Known rows, with every step that occurs:
zigu > kivon: [ 23.2  24.7  -0.8 -17.4   4.0  -7.6  30.1 -21.9  28.4  -2.8   8.0   9.9
  29.5  12.7 -26.7  11.5 -37.2 -11.9 -23.4  -1.2   3.2  18.7 -34.7 -10.4
 -12.3  11.9   2.3   2.1]
farodod > sele > gutotu > supok > lavonof > rapo: [ 12.6  45.6  12.6 -11.8  16.5 -32.0  47.1   4.2  15.5  -9.0   5.5  -5.0
 -17.0 -21.6 -69.5  37.7  14.4 -55.5 -37.9  38.4  18.3  29.1 -22.0 -27.3
 -22.8  -2.2  13.5 -10.3]
rapo > lavonof > supok > gutotu > sele > farodod: [ 16.1  39.6  -7.5 -17.4  13.5 -12.0  40.5  -8.3  16.9 -16.0  12.9   9.7
 -15.9  13.1 -20.0  16.3   8.6 -45.9 -20.4  27.7 -23.9  15.8  10.3 -17.4
  15.6  15.5  -6.8 -11.5]
dezopob > gidek: [ 15.7  23.9  23.1 -28.0  14.2  -9.7  16.6   2.5  33.0  -1.1   9.7  34.1
  -5.6 -13.5 -21.5  22.2  -9.9 -17.3  -8.8 -12.9   0.6  12.5 -23.7 -22.0
  10.6  -2.4  14.8   1.2]
supok > farodod > sele: [ 19.7  30.1  -1.1  -4.7  -2.9   2.3  56.8  14.7  23.5   6.0   4.4  14.9
 -17.8  -7.0 -30.7  19.5  -9.1  -9.8 -23.1  -7.8  -2.0  23.2 -13.6 -21.3
  14.0   4.6  -1.4   9.9]
supok > farodod: [ 15.6  23.1  -2.8 -13.6  -2.5   5.0  46.9  14.2  32.0   1.3  12.2  29.0
   2.0  -4.2 -21.7  16.0 -15.3 -25.4 -10.7  -5.3  -5.1  15.9 -22.5 -27.7
  13.7   6.8 -13.7  12.1]
rapo > lavonof > sele > gutotu > supok: [  6.7  50.6 -21.4 -34.3  24.6 -14.6  33.4  -0.1  19.1 -32.3  18.5   1.9
 -21.8 -10.2 -46.5  57.0  -0.3 -45.4   3.9  57.3 -29.8  22.3 -48.5 -32.2
 -11.5 -14.8   0.0   4.2]
gutotu > sele > lavonof > folad: [  4.7  50.0  -8.8 -21.3  -8.5 -32.3  19.0 -14.4  33.5   0.7   0.5  40.8
 -16.7  31.4 -50.3  24.4  14.9 -35.3 -33.4  -5.2   5.3  28.1 -35.6 -17.1
  16.8  -9.7   7.0  14.6]
kivon > gidek > dezopob: [ 14.0   9.2  16.5 -20.0  -6.9 -29.2  23.0  -6.6  47.0  11.3   7.3  71.4
  22.1  12.8 -31.1  27.6  -0.5 -13.7  -1.7   0.8 -12.8  12.3 -40.3  -7.7
 -25.3  10.0  -6.5  -8.2]
zigu > gutotu > supok > lavonof > sele: [ -7.5  51.8 -12.2   4.6   7.7 -22.2  31.8 -11.5  16.0   0.1  19.2  15.8
 -24.7   5.8 -50.0  37.4 -18.9 -46.9 -29.0   9.5 -24.8  17.6 -45.4 -27.6
 -34.2 -14.2   8.9  22.3]
gutotu > supok > lavonof: [  0.2  29.1  -9.3  -5.7  12.2 -33.1  23.4  -1.1  32.5   2.4  13.1  10.5
  -9.9  16.9 -46.6  34.5  -7.1 -35.2 -18.8   4.7   3.0  16.2 -51.4 -30.3
 -11.2  -5.7  -8.0   7.1]
rapo > lavonof > sele > gutotu > zigu > kivon: [ 10.1  50.4  -9.9 -37.3  10.7   5.3  58.3 -22.3  12.2 -43.4  10.4 -10.8
  -3.5  -8.3 -34.1  46.8 -34.1 -37.8 -12.2  30.3 -41.1  14.3 -54.3 -27.9
 -33.8   3.2   2.2   5.6]
sele > gutotu > zigu > kivon: [ 22.0  29.2   6.5 -37.4   9.6  -3.4  55.7 -13.8   9.3 -12.6  -4.4  -2.8
  30.8 -14.6 -32.7  29.2 -38.1 -45.8 -20.9  -2.4  -9.8   3.5 -56.3 -23.3
 -34.5  11.1   8.5  -1.6]
rapo > lavonof > sele > farodod > supok > gutotu > zigu: [ 12.9  43.6 -10.6 -18.6  45.4  14.3  56.0   4.0   4.8 -32.8  14.8 -21.8
   3.2  -3.3 -32.5  41.0   2.4 -24.2 -18.3  35.4 -66.5 -12.7 -34.3 -29.2
 -26.5  -4.3  12.6  12.3]
gutotu > supok > farodod > sele: [ 28.4  43.6  -9.6  -7.3  12.7 -10.6  55.8  23.7  15.0   9.6  10.4   6.4
  -7.7   0.1 -46.6  32.2 -11.3 -26.3 -16.0   0.8  -3.8  16.0 -37.8 -25.8
   7.5  -2.5  -3.2  16.5]
lavonof > sele: [  0.0  36.6  -9.2 -19.8   6.3  -4.1  25.8   4.9  35.1  -2.3  13.9  24.4
  -9.4   0.4 -26.7  30.9 -14.2  -7.0  -3.2  10.4 -17.5  22.8 -22.4 -13.5
  -7.3 -11.4   6.0   7.6]
zigu > gutotu > sele > farodod > supok: [ 15.5  36.6  -8.0 -14.5  21.0 -20.6  41.6 -31.2   6.0  19.1  -9.9  -1.8
  17.9  15.6 -39.7   9.0   2.4 -45.1 -37.2   1.4 -21.2   3.8 -25.8   1.3
 -13.7  -6.8  19.8  14.8]
lavonof > supok: [  6.4  35.0  -7.3 -22.2   0.7 -12.6  23.3  -5.2  34.1  -0.5  18.3  16.2
   4.0  -6.3 -18.0   9.2  -0.1 -26.7   1.4  -1.0  -4.0  11.1  -0.1  -3.6
  -2.2   3.2   6.5  -8.2]
gutotu > zigu > kivon > gidek: [ 30.6  21.7  -3.5 -25.7 -13.2 -12.1  44.9 -34.2  25.0  14.5  -1.0  18.6
  41.2  19.1 -33.9  24.8 -46.5 -17.1 -12.4 -19.3 -27.9  -3.0 -60.4 -13.3
 -37.2  12.8   9.7   3.2]
supok > gutotu > sele > farodod: [ 21.0  20.5   6.6 -15.0  18.1 -13.1  38.0   8.6  15.6  12.6  -5.7  24.5
   4.5  12.8 -27.3  19.4  -8.3 -34.4 -33.8   6.3  -6.3  16.7 -12.5 -22.8
   9.1   9.1   1.0  -3.8]
zigu > gutotu: [  6.6  27.9   5.2 -10.3  -4.1 -10.2  27.7 -18.1  16.3   9.0   3.5  28.5
   6.5  -9.3 -32.0  15.1 -22.3 -40.0 -27.2  -7.5 -14.3  12.7 -12.7 -21.8
 -14.9   4.1  13.6   7.2]
farodod > supok > lavonof > sele > gutotu > zigu > kivon > gidek: [  6.0  27.5 -15.6 -18.5   3.9  -8.4  56.8 -48.7  18.1 -12.7   1.6 -10.7
  22.8  14.1 -43.7  34.2 -14.2 -25.9 -22.6  22.4 -41.0  -7.8 -79.4  -8.0
 -66.5 -10.0  17.2   7.2]
zigu > gutotu > supok > lavonof: [ -0.9  37.0  -3.2   4.5   4.7 -30.8  29.3 -17.0  14.6   8.1  11.4  15.0
  -9.9   6.2 -50.4  28.5 -18.0 -56.7 -35.4  -2.2 -10.0  12.1 -42.9 -32.5
 -25.4  -2.3   3.9  15.3]
lavonof > folad: [ 12.4  51.9   1.7 -22.2  -0.1  -1.5  21.4  -8.9  34.1  -5.7  13.7  44.1
   3.3  -2.6 -31.9  21.0   1.9 -18.5 -12.1   7.3  -9.4  13.2 -20.1 -17.7
  -2.4  -2.3   7.1   1.9]
zigu > kivon > gidek > dezopob: [ 29.8  12.0  15.5 -17.7  -7.7 -23.4  29.3 -26.5  42.1   4.8   9.9  59.0
  45.3  26.5 -30.6  18.0 -26.3  -7.1 -15.8   1.2  -8.4  13.1 -54.7  -0.7
 -36.2  20.5  -5.0  -5.9]
kivon > zigu: [ 17.6  21.8  -6.0 -16.8  12.0  -7.3  23.8 -11.2  29.4  13.5   6.1  29.7
  10.0  11.0 -28.3  27.4  -7.4  -6.6 -13.1   2.4  -3.6   9.8 -26.8  -6.6
 -22.5   0.0  15.4  -0.7]
lavonof > sele > farodod > supok > gutotu > zigu: [ 16.8  38.2  -3.1 -17.7  47.7  14.7  56.4  18.5   3.2 -10.0   8.7 -12.3
  22.8  -9.2 -30.5  30.9  -3.5 -24.3 -19.6  15.0 -50.0 -18.1 -36.3 -19.6
 -35.1  -8.1  24.7  12.2]
rapo > lavonof > sele > farodod: [ 11.6  48.7 -23.3 -18.6  14.6   5.3  38.1   2.9  31.6 -27.1   9.8   1.2
 -36.4  -5.9 -22.8  37.7   4.8  -4.1  -5.7  30.5 -35.1  28.1 -21.1 -21.8
  -2.2  -1.2   6.3  12.0]
farodod > sele > gutotu > zigu: [  9.9  34.3   9.7 -31.0   8.2 -11.7  57.8   6.6   4.9  -2.1 -13.0  -3.9
 -12.8 -31.5 -42.2  42.0  -6.5 -37.8 -21.0  -4.1 -10.7  10.5 -32.0 -26.1
 -23.9  -1.8  19.0  -7.6]
rapo > lavonof > supok > farodod > sele > gutotu > zigu: [ 12.6  54.1  -6.2 -26.4  -2.4   8.0  84.4   6.6   5.7 -31.2  10.5 -13.0
 -37.9 -33.5 -28.7  34.8   8.6 -55.0  -6.8  13.7 -33.4   8.0 -11.0 -29.9
  -4.4   9.9  -3.2  -1.8]

Rows:
[  3.1  63.3  -7.6   1.8  11.5 -15.5  41.5 -45.0  12.3   2.0  -2.2  15.8
  -9.9  23.2 -48.0   9.7  23.5 -46.4 -54.9   7.3 -22.8   5.4 -31.1  -5.4
 -21.9  -9.2  16.0  19.1]  zigu > gutotu > sele > farodod > supok > lavonof > folad
[ -1.8  37.9 -13.6 -31.2   6.7  -1.9  35.0  -8.9  27.1 -36.6  12.5  11.8
 -32.8 -16.9 -29.9  45.2   2.0 -29.0  -2.3  49.4 -28.3  29.5 -22.8 -28.9
  -4.6  -6.8   0.1  -2.5]  rapo > lavonof > sele > gutotu
[ 24.1  23.5   6.7 -18.0  44.8   5.6  54.5  12.9   2.0  -2.5  -0.9 -15.4
  38.4  -9.7 -32.4  22.3  -1.1 -33.6 -26.7   2.1 -35.1 -23.4 -34.7 -25.6
 -27.0   3.9  20.7   5.3]  sele > farodod > supok > gutotu > zigu
[  7.1  10.3   5.4 -17.3  27.2 -22.6  26.1 -18.0  13.7  10.8   7.1  18.4
  38.3  35.1 -40.8  13.7  -7.8 -38.5 -31.9  18.9  -9.9   0.5 -18.8 -10.7
   5.5  -7.5  -3.4  -4.6]  farodod > supok > gutotu > sele
[ -0.1  26.5 -13.6  -6.2  21.0 -29.4  38.3 -22.1  30.5   6.5  -6.6  -9.7
  -8.1  35.6 -39.2  15.0  19.3 -24.1 -35.2   4.5  -2.5  13.8 -38.3  -3.2
  -4.1  -8.8  -0.7   8.5]  gutotu > sele > farodod > supok > lavonof
[ 10.1  64.2  -3.2  -8.2  10.8 -21.0  39.7  -5.6  14.3 -15.4   4.7  13.6
 -34.8 -11.3 -61.6  44.4  23.8 -41.1 -34.7  29.8   3.2  20.8 -44.0 -29.6
 -22.5 -11.9  13.8  -0.5]  farodod > sele > gutotu > supok > lavonof > folad
[ 25.7  22.1  16.4 -17.6  15.3   3.2  48.9  -6.2   6.4  -6.0   9.1  10.6
  45.7   6.8 -29.6  20.5 -54.4 -36.0 -34.1  -9.8 -19.4  -5.8 -39.4 -30.7
 -27.5  19.5   2.6  -0.7]  supok > gutotu > zigu > kivon
[ 10.4  45.7  -7.2 -15.2  -3.5 -13.9  16.0  -3.7  35.1 -12.1   6.9  34.6
 -11.5   4.4 -42.6  22.8  18.2 -21.7 -29.6  -2.0   1.4  20.6 -32.3 -25.9
   2.9  -4.6  18.8  14.8]  sele > lavonof > folad
[  8.4  32.7 -14.1   7.0  22.5 -21.3  44.6 -48.7   9.0  22.4  -9.3   2.2
  -3.2  35.8 -43.3  16.3  14.7 -35.3 -55.2   1.9 -16.1   2.0 -39.4   6.4
 -42.1  -6.7  25.4  15.8]  kivon > zigu > gutotu > sele > farodod > supok > lavonof
[  7.3  37.5   2.4 -11.3  22.8 -29.2  43.7 -17.1  32.7   1.8   1.2  -7.4
   7.7  23.1 -51.7   8.6  25.4 -38.4 -41.7  20.8   3.9  17.6 -16.3   0.8
  -7.8  -3.7   4.2   2.5]  gutotu > sele > farodod > supok > lavonof > rapo
[  5.4  26.4   7.7 -40.0   9.5  -8.9  50.0   5.8  14.8  -5.7  -6.9   9.6
   6.4 -27.7 -33.8  37.9 -12.0 -52.3  -8.5  -2.2 -14.3   3.4 -42.4 -31.0
 -23.5   0.1   7.8  -4.6]  sele > gutotu > zigu
[ 37.0  50.1  -9.6   5.9  15.0  -1.2  61.1  -2.9  -6.8  24.7   8.4  17.8
  -2.5   1.4 -50.7  33.5 -15.7 -37.8 -36.3  -2.2 -17.6   4.3 -38.0 -16.3
 -29.6  -1.1  22.5  23.0]  kivon > zigu > gutotu > supok > farodod > sele
[ 19.5  29.2  -7.4  -8.6  43.9  12.8  38.3  11.4  12.4 -10.9  12.5  -4.7
  19.2  -4.6 -26.0  19.4   7.9  -9.2 -23.5  33.8 -33.1  -1.7 -18.9 -13.1
 -19.0  -7.4  24.1   8.8]  lavonof > sele > farodod > supok > gutotu
[ 23.1  25.8 -11.8 -17.6  32.6  -4.9  35.0  -4.2  24.7   0.5  -2.1 -13.7
  21.4  -2.7 -29.1  12.0  15.7 -10.0 -15.5  10.8 -11.9   0.9 -31.0  -4.8
 -10.5  -4.2  20.4   8.4]  sele > farodod > supok
[ 13.1  56.4  -8.4  -8.0  -7.0 -23.7  24.6 -40.6  11.0  15.3  -3.1  53.0
 -11.3  31.7 -54.2  25.6   9.5 -46.3 -53.2  -7.3  -9.0  16.2 -35.5  -7.7
 -22.4  -8.5  31.8  21.8]  kivon > zigu > gutotu > sele > lavonof > folad
[  6.3  25.8   2.6 -15.2   9.2 -14.6  38.0  15.7  11.7  -8.5  12.4   4.6
   5.1  -7.4 -30.8  20.8  -1.6 -53.3 -28.0 -16.5 -15.8  -5.3 -16.9 -32.9
 -12.1   8.2  17.3   2.4]  sele > lavonof > supok > gutotu > zigu
[ 11.7  23.0  -7.6  -4.5  -1.2 -29.1  27.1   3.0  24.6   3.6  -9.1   1.8
 -29.6   3.3 -45.2  26.1   9.7  -7.2 -40.5 -10.1  14.6  32.4 -22.7 -21.3
   7.5  -3.8  24.4   9.9]  farodod > sele > lavonof
[ 39.7  25.9   5.5 -15.1  45.3  10.4  60.9  -8.4  -3.9 -10.5   2.0 -28.1
  62.9   4.6 -30.9  12.4 -26.8 -28.0 -40.3   3.2 -30.3 -22.8 -50.0 -18.3
 -39.3  14.2  21.0   8.4]  sele > farodod > supok > gutotu > zigu > kivon
[ 32.5  54.6   4.2   4.2   3.4 -19.2  61.1  15.1   0.3   5.4   9.0   2.6
  -7.4 -16.2 -72.7  22.3   0.7 -64.8 -56.9   1.8   3.0  22.7 -20.4 -33.5
  -4.7   2.8  25.6  31.6]  zigu > gutotu > supok > farodod > sele > lavonof > rapo
[  6.9  13.2  11.7 -18.0   7.8 -22.2  26.9  -3.7  18.8  12.7   3.6  39.6
  13.3  24.4 -33.2  20.7 -22.3 -42.0 -29.1   7.0  -2.4  16.4 -10.3 -23.9
  12.2   3.3  -9.5  -9.2]  supok > gutotu > sele
[ 20.4  33.3   3.3 -27.2   6.4  -6.1  47.6 -15.4  18.9  -3.4   4.2   1.2
  34.3   7.8 -30.4  23.5 -48.4 -26.4 -20.5 -21.6 -13.9   2.5 -51.5 -16.9
 -27.4  10.5   3.4   7.0]  gutotu > zigu > kivon
[ 34.5   9.2  10.1 -16.3  -4.2  -2.8  46.5 -26.6  12.1  10.7   4.1  27.3
  53.2  15.3 -31.5  23.0 -52.4 -27.8 -25.4  -7.6 -34.1 -11.1 -47.5 -26.1
 -38.4  21.6  11.1  -4.3]  supok > gutotu > zigu > kivon > gidek
[ 16.4  31.9  -8.0 -24.4   8.7 -22.3  36.2  -0.1  28.4  14.7 -11.1  15.7
  -6.5  15.5 -29.8  20.6  -1.9 -25.9 -18.8  -6.1  -1.1  24.6 -25.9  -8.8
   8.6  -0.1   1.0   3.5]  gutotu > sele > farodod
[ -1.3  25.6  -4.4 -10.3 -13.2 -41.2  25.8 -24.5  14.6  18.0  -9.4  25.9
 -14.5  22.7 -48.9  18.0 -10.6 -55.7 -48.7 -18.1   2.1  27.8 -28.3 -20.5
   4.7  -3.9  13.5  18.8]  zigu > gutotu > sele > lavonof
[ 33.1  12.3  -7.9 -16.1 -16.6 -13.6  26.4 -41.5  33.7  14.4   2.3  28.8
  37.9  23.0 -29.1  13.1 -35.9  -2.4 -14.7   0.6 -10.6  12.2 -42.6  -6.8
 -22.0  13.4  10.0  -1.3]  zigu > kivon > gidek
[-16.8  31.3 -16.4  -3.1  18.0 -12.2  26.9 -18.1  36.5 -11.0  17.2  -2.4
 -10.5  18.5 -36.8  24.5   7.2  -5.9 -20.2  20.9 -18.6  11.1 -34.6  -7.1
 -20.8 -21.5   3.9  11.9]  farodod > supok > lavonof > sele
[  5.8  34.1 -19.4 -14.3 -14.1 -24.4  45.3   5.0  32.1   4.0  10.2  18.0
 -17.4  23.0 -29.2   8.1   9.7 -49.8 -20.5 -16.0   7.0  24.3 -18.4 -10.8
  30.3   1.2  -8.8  16.4]  gutotu > sele > lavonof > supok > farodod
[ 23.3  35.4  10.5 -19.5  12.8   3.5  49.7  -8.9   5.7 -11.6  22.0   3.1
  44.8  -0.1 -20.6   8.4 -43.0 -44.9 -22.6  -9.4 -23.8 -11.3 -19.5 -16.1
 -30.2  21.4   7.1  -7.8]  lavonof > supok > gutotu > zigu > kivon
[-19.4  35.8  -8.6 -22.3  24.2  -8.7  54.1  -8.4  18.7 -22.3   4.9 -16.3
  -9.6  -8.5 -42.4  42.1   7.8 -41.3 -17.2  20.1 -31.9  -2.2 -56.3 -20.0
 -44.5 -22.2  11.2   7.8]  farodod > supok > lavonof > sele > gutotu > zigu
[ 11.7  16.6  14.0 -16.0  25.3 -34.2  26.3  -9.6  18.0   0.3   8.5   9.7
  38.2  27.8 -62.8   8.7  13.0 -56.9 -55.5  27.7   8.7  11.6  -7.4 -15.2
   7.9  -4.1  12.3   1.1]  farodod > supok > gutotu > sele > lavonof > rapo
[ -2.1  41.2  -1.5 -40.7  11.7  -1.5  52.1  11.9  16.0 -12.7   1.7  10.0
  -7.9 -28.5 -33.4  47.7 -13.5 -41.8  -0.3   9.3 -29.4   7.7 -43.5 -26.0
 -31.3 -11.8  12.2   2.9]  lavonof > sele > gutotu > zigu
[ 36.8  25.0  -3.5  -2.5 -13.2 -17.5  51.6 -24.1   2.6   4.7   1.3  -2.6
  18.0  11.9 -40.1  17.8 -17.6 -25.9 -43.9 -15.4 -21.7  -2.4 -29.3 -14.7
 -32.7  19.0  37.5  -1.1]  farodod > sele > lavonof > supok > gutotu > zigu > kivon > gidek
[  9.0  16.1  -1.6  -6.3   5.4 -15.6  20.8   9.1  20.9  -9.4  16.6  15.1
   1.6  -2.7 -26.1  10.4   9.7 -38.1 -30.6   3.7   2.8  10.7   1.1 -25.0
   4.2   8.9  17.6  -1.8]  sele > lavonof > supok > gutotu
[  6.6  41.2   8.6 -10.3  14.5 -31.4  29.8   3.1  34.4  -2.7  21.7  13.0
   6.7   4.7 -59.3  27.8  -2.0 -49.4 -25.8  19.2   8.6  19.6 -28.3 -25.3
 -14.3  -0.2  -2.4   1.1]  gutotu > supok > lavonof > rapo
[  9.2  57.8  -6.1 -22.4  -0.3  -1.2  21.9 -22.9  36.5 -28.4  19.0  36.4
 -15.9   4.5 -34.4  29.9   7.7 -19.2 -10.6  27.7 -26.1  17.9 -16.8 -27.4
   6.4   2.2  -4.5   0.8]  rapo > lavonof > folad
[ -2.5  39.6 -10.8 -11.8 -16.6 -40.7  26.4 -27.5  15.4  12.5   2.6  18.3
 -14.3  16.5 -39.3   6.7   2.4 -64.6 -36.7 -17.5  -1.0  22.3  -7.5  -6.3
   2.7  -1.8  17.4  12.3]  zigu > gutotu > sele > lavonof > supok
